What can hang from each mark:
K_888: K_262
K_214: K_262
K_665: K_200
K_494: K_782
K_262: K_214 K_782 K_888 K_897
K_897: K_262
K_782: K_262 K_494
K_225: K_214
K_200: K_262 K_665

Each row was made from one small tree. The marks that hang from a mark follow it in brackets, in the order of their numbers. Every link used is in the known rows. Write each row's tree.
Known rows:
K_665{K_200{K_262{K_888 K_897}}}: [ -0.6 -26.0  18.1 -52.2  -6.1   4.2   8.0  -9.5 -20.9  41.0  -3.8  23.1
  18.5 -21.6  -5.3  -4.7 -24.5  10.8 -24.1 -34.0 -12.4]
K_214{K_262{K_782{K_494} K_888 K_897}}: [ 19.3 -11.4  -5.6 -60.0  -0.4  15.7   3.4  -8.2 -10.8  49.4  39.4  -3.3
  28.8 -20.4 -12.7 -44.7 -20.9   8.3  12.8 -53.6  15.2]
K_888{K_262}: [-14.0  -2.4  12.2 -18.6   2.8 -17.9   5.0  -3.9  -7.2   5.6 -27.4   2.4
  22.1   1.9   0.1  -6.1   3.4  -5.4   0.4  -0.1 -17.2]
K_214{K_262{K_782 K_888 K_897}}: [ 17.2 -22.9  -9.3 -42.4 -14.9  28.1   8.0  -3.5 -13.5  42.5  44.3   0.5
  24.9 -27.3  -8.5 -31.8  -8.1  14.8  12.5 -55.3  28.4]
K_225{K_214{K_262{K_782{K_494} K_888 K_897}}}: [ 17.5  -0.8  -7.0 -63.8  10.9  11.2  20.8  -2.3 -46.2  41.0  39.7 -14.6
  46.0 -16.8 -13.2 -45.5 -13.0  14.2  38.0 -52.9  11.1]
K_897{K_262}: [-13.4  -2.3  -7.0   9.5   8.3  21.6 -21.3  -2.6  12.8 -13.5  -0.1   8.5
  10.6  -1.0  11.0   6.2   4.5   9.2   1.7  -8.2  -4.7]
K_665{K_200{K_262}}: [-11.0  -7.3  19.5 -24.9   9.9 -22.8  -2.1  -3.0 -36.7   7.4 -19.8  13.8
   1.1  -7.9   8.2   1.0 -21.2  13.9 -15.8   1.0 -28.5]
K_262{K_214 K_782{K_494} K_888 K_897}: [ 21.4 -34.1   8.5 -67.9  -0.5  16.1 -10.4 -13.6  -0.6  58.9  23.2  16.0
  35.8 -39.9 -16.0 -48.6 -12.2   5.1   8.7 -62.3  20.3]
K_200{K_262{K_782{K_494} K_888} K_665}: [ 37.3   4.0   3.9 -50.0  56.2 -41.2 -19.5  -4.7 -19.6  69.1  25.6  35.3
  17.4 -27.4  -7.0 -34.3 -27.2   4.6  -6.3 -46.7  -9.9]
K_782{K_262{K_214 K_888 K_897} K_494}: [ 16.2 -13.4  17.9 -76.4 -12.2  16.5  12.2 -18.8   6.8  23.9  14.7  -3.2
  39.1 -24.3  -7.2 -42.1 -18.9  -6.4   3.7 -42.9  -8.0]
K_262{K_214}: [  1.8 -17.4   5.2  -6.3  -3.9   9.5  -6.7   1.4 -10.1 -10.2   3.2   5.7
   9.6 -17.2   5.6 -13.8   3.9   8.1  13.9  -6.3   8.8]
K_200{K_262}: [  6.7  -3.2   8.9 -11.4  25.8 -15.6  -9.1   0.9 -22.3  16.8   5.1   3.5
   7.4  -7.6  10.2   0.2  -8.9  -5.5  -8.8  -0.6  -4.3]
K_665{K_200{K_262{K_782{K_494} K_888 K_897}}}: [  5.1 -21.3  23.0 -74.4  13.2 -17.8  -5.4 -15.2 -29.5  62.9  -3.7  22.5
  22.8 -26.0  -9.7 -27.3 -34.8  10.9 -21.0 -44.3 -18.9]
K_225{K_214}: [  0.3   9.4  -2.6  -9.7  10.9  -2.9  17.8   4.5 -36.5  -3.2   4.2 -11.4
  20.8   1.3  -1.9  -5.3   6.0   6.5  25.6  -4.9  -1.3]
K_494{K_782{K_262{K_214 K_888 K_897}}}: [ 12.7 -29.1  32.7 -46.0 -38.3  37.6  20.0 -10.5   1.4  10.6  10.4  29.3
  24.9 -32.8  -0.9 -33.7   0.5  20.6 -10.0 -38.3  -3.5]
K_897{K_262{K_214 K_782{K_494} K_888}}: [  4.7 -21.8  -4.7 -40.6  22.9  22.4 -37.2 -10.8  -2.8  25.2  13.3  18.8
  31.6 -28.0   1.6 -38.8  -7.5  19.4  12.9 -51.5   1.9]
K_888{K_262{K_214}}: [-11.6 -18.1  16.8 -23.8  -0.2  -9.1   0.3  -3.3 -16.9  -3.7 -23.9   7.4
  30.1 -12.3   5.5 -17.8   7.2   1.1  14.2  -5.6  -9.9]
K_782{K_262{K_888}}: [ 11.2   0.5   1.9 -38.0 -11.0   8.5  18.3 -10.5  -3.3  11.5   9.3  -8.6
  13.7  -8.6  -3.2 -14.6  -7.0   1.0  -6.6 -26.9 -11.3]
K_225{K_214{K_262{K_782}}}: [  6.1   6.2  -9.3 -19.4  14.4  -5.0  16.1   7.8 -65.4   1.3  28.1 -19.6
  25.9  -9.9   4.5 -28.7   0.8  22.0  45.3 -20.7   8.2]

Write each row's tree:
[  2.7 -11.2  33.6 -17.8 -22.6  11.2  10.5  -4.1 -14.5 -23.1  -5.6  20.6
   7.6 -19.8  12.1 -27.8   3.3  22.5  -2.5  -3.5 -19.5]	K_494{K_782{K_262{K_214}}}
[ -6.3 -13.4  20.7 -30.4  16.6 -32.8 -10.5  -4.7 -48.6  23.4 -15.5  16.1
   2.0 -20.3   7.7 -11.8 -20.0  19.9 -13.8 -11.8 -22.7]	K_665{K_200{K_262{K_782}}}
[ -1.8 -26.9 -11.1 -16.9   1.2  45.8 -22.1  -4.3   6.3   1.0  13.1  19.2
  26.3 -21.2   5.5 -12.6   4.1  20.1   9.2 -38.8   8.4]	K_897{K_262{K_214 K_888}}
[  7.1 -36.0  26.9 -79.7   9.7  -9.9 -10.4 -14.5 -38.1  54.8  -0.5  26.9
  30.6 -40.1  -5.3 -39.0 -31.3  17.3  -9.2 -49.7 -11.9]	K_665{K_200{K_262{K_214 K_782{K_494} K_888 K_897}}}
[ -1.4 -16.0  12.4 -42.4   7.5  -8.6   2.0  -5.4 -35.2  29.5 -11.2  18.9
   7.5 -12.8  -1.0  -5.2 -24.6  16.6 -21.1 -21.3 -24.1]	K_665{K_200{K_262{K_888}}}
[  2.4 -32.4 -10.2 -23.6   8.4  33.8 -31.8  -6.9  -6.1  18.8  18.9  22.8
  27.4 -34.0   5.5 -25.8   6.3  26.3  12.1 -53.6  15.2]	K_897{K_262{K_214 K_782 K_888}}
[ -8.5 -20.5  19.4 -36.9  -4.2 -15.5   1.9 -10.5  -5.1  36.9 -13.6   9.3
  34.2 -19.9  -5.1 -18.7   4.6  -5.3   0.2 -27.4   1.4]	K_888{K_262{K_782 K_897}}
[  5.7 -24.8  21.0 -70.4  23.2 -22.4 -15.7 -10.6 -51.7  42.7  -8.0  23.4
  20.8 -32.0  -0.6 -39.7 -32.6  23.2  -5.8 -38.1 -22.9]	K_665{K_200{K_262{K_214 K_782{K_494} K_888}}}
[ 10.6 -24.4  17.6 -45.8   2.5  -0.8 -15.9 -11.2  -3.4  32.2  12.8   9.8
  28.6 -34.1  -5.8 -42.6  -8.6   0.4  14.9 -34.5  14.5]	K_262{K_214 K_782{K_494} K_897}
[ 14.1 -26.8  12.3 -55.5 -29.7  31.8  18.3 -14.7   2.9  15.9  20.5   1.0
  33.0 -32.9  -2.8 -26.6  -2.6   2.5   3.3 -46.1   9.7]	K_782{K_262{K_214 K_888 K_897}}
[  6.7  -4.8  26.0 -56.4  -9.1   1.2   7.4 -16.7   4.7  -0.1   5.3  -8.1
  32.2 -19.5   1.6 -35.8 -15.1  -9.6   8.9 -17.9 -13.3]	K_782{K_262{K_214 K_897} K_494}
[ 22.8  -4.8  12.9 -16.1  23.3 -18.2  -3.0  -0.6   3.3  35.1  23.7  35.6
  16.5 -25.8   2.3  -2.1 -12.0  -5.1  -8.4 -23.5   3.1]	K_200{K_262{K_897} K_665}
[ 13.2 -15.9   6.2 -44.6 -14.8  17.3  12.4  -9.9 -12.0   2.8  12.4  -3.2
  22.0 -23.2   2.0 -27.2  -3.2   8.1   6.4 -32.7  -3.2]	K_782{K_262{K_214 K_888}}
[ 19.2 -46.6   3.5 -49.4 -16.5  29.6  -4.1  -9.6  -3.2  51.2  29.4  20.1
  31.5 -47.1 -11.0 -35.3   2.4  11.6   7.8 -64.9  35.4]	K_262{K_214 K_782 K_888 K_897}
[  2.1  -8.3  36.0 -22.4 -32.8  16.4  20.5  -8.9   7.8  -3.2  -1.3  19.8
  10.8 -14.9   3.1 -17.2   1.0  10.5 -17.6 -10.3 -15.5]	K_494{K_782{K_262{K_897}}}
[  2.7   1.6  -5.0 -24.1  -5.3  17.7  29.9   5.4 -40.1  -2.5  30.3 -18.4
  35.0  -6.9  -0.1 -16.5   1.3  11.6  39.1 -19.8  12.9]	K_225{K_214{K_262{K_897}}}
[  3.1  -6.4 -10.0 -34.3  26.4  13.3 -31.5 -11.0   6.3  33.8  10.9  13.1
  23.0 -12.6  -3.0 -25.9 -11.5  12.0  -0.4 -45.0  -5.5]	K_897{K_262{K_782{K_494} K_888}}
[ 33.9 -17.8   2.7 -30.7  30.4  -8.4  -9.8   2.4 -19.5  36.2  28.1  41.8
  20.7 -36.4   2.6 -21.6 -12.6  12.5   3.0 -40.8   4.7]	K_200{K_262{K_214 K_888} K_665}
[ 12.1 -10.8   8.4 -50.0 -25.4  22.8  24.4 -15.4  12.7  24.7  17.4  -4.2
  25.1 -17.9  -7.7 -14.1  -6.1  -4.7 -10.3 -40.2   1.6]	K_782{K_262{K_888 K_897}}
[ 32.2 -13.1   5.1 -36.4  20.9  -3.2   2.1  -2.8   4.9  58.6  33.2  40.7
  22.9 -31.4  -7.2  -7.8 -15.5  -1.0 -13.4 -47.9   8.8]	K_200{K_262{K_888 K_897} K_665}
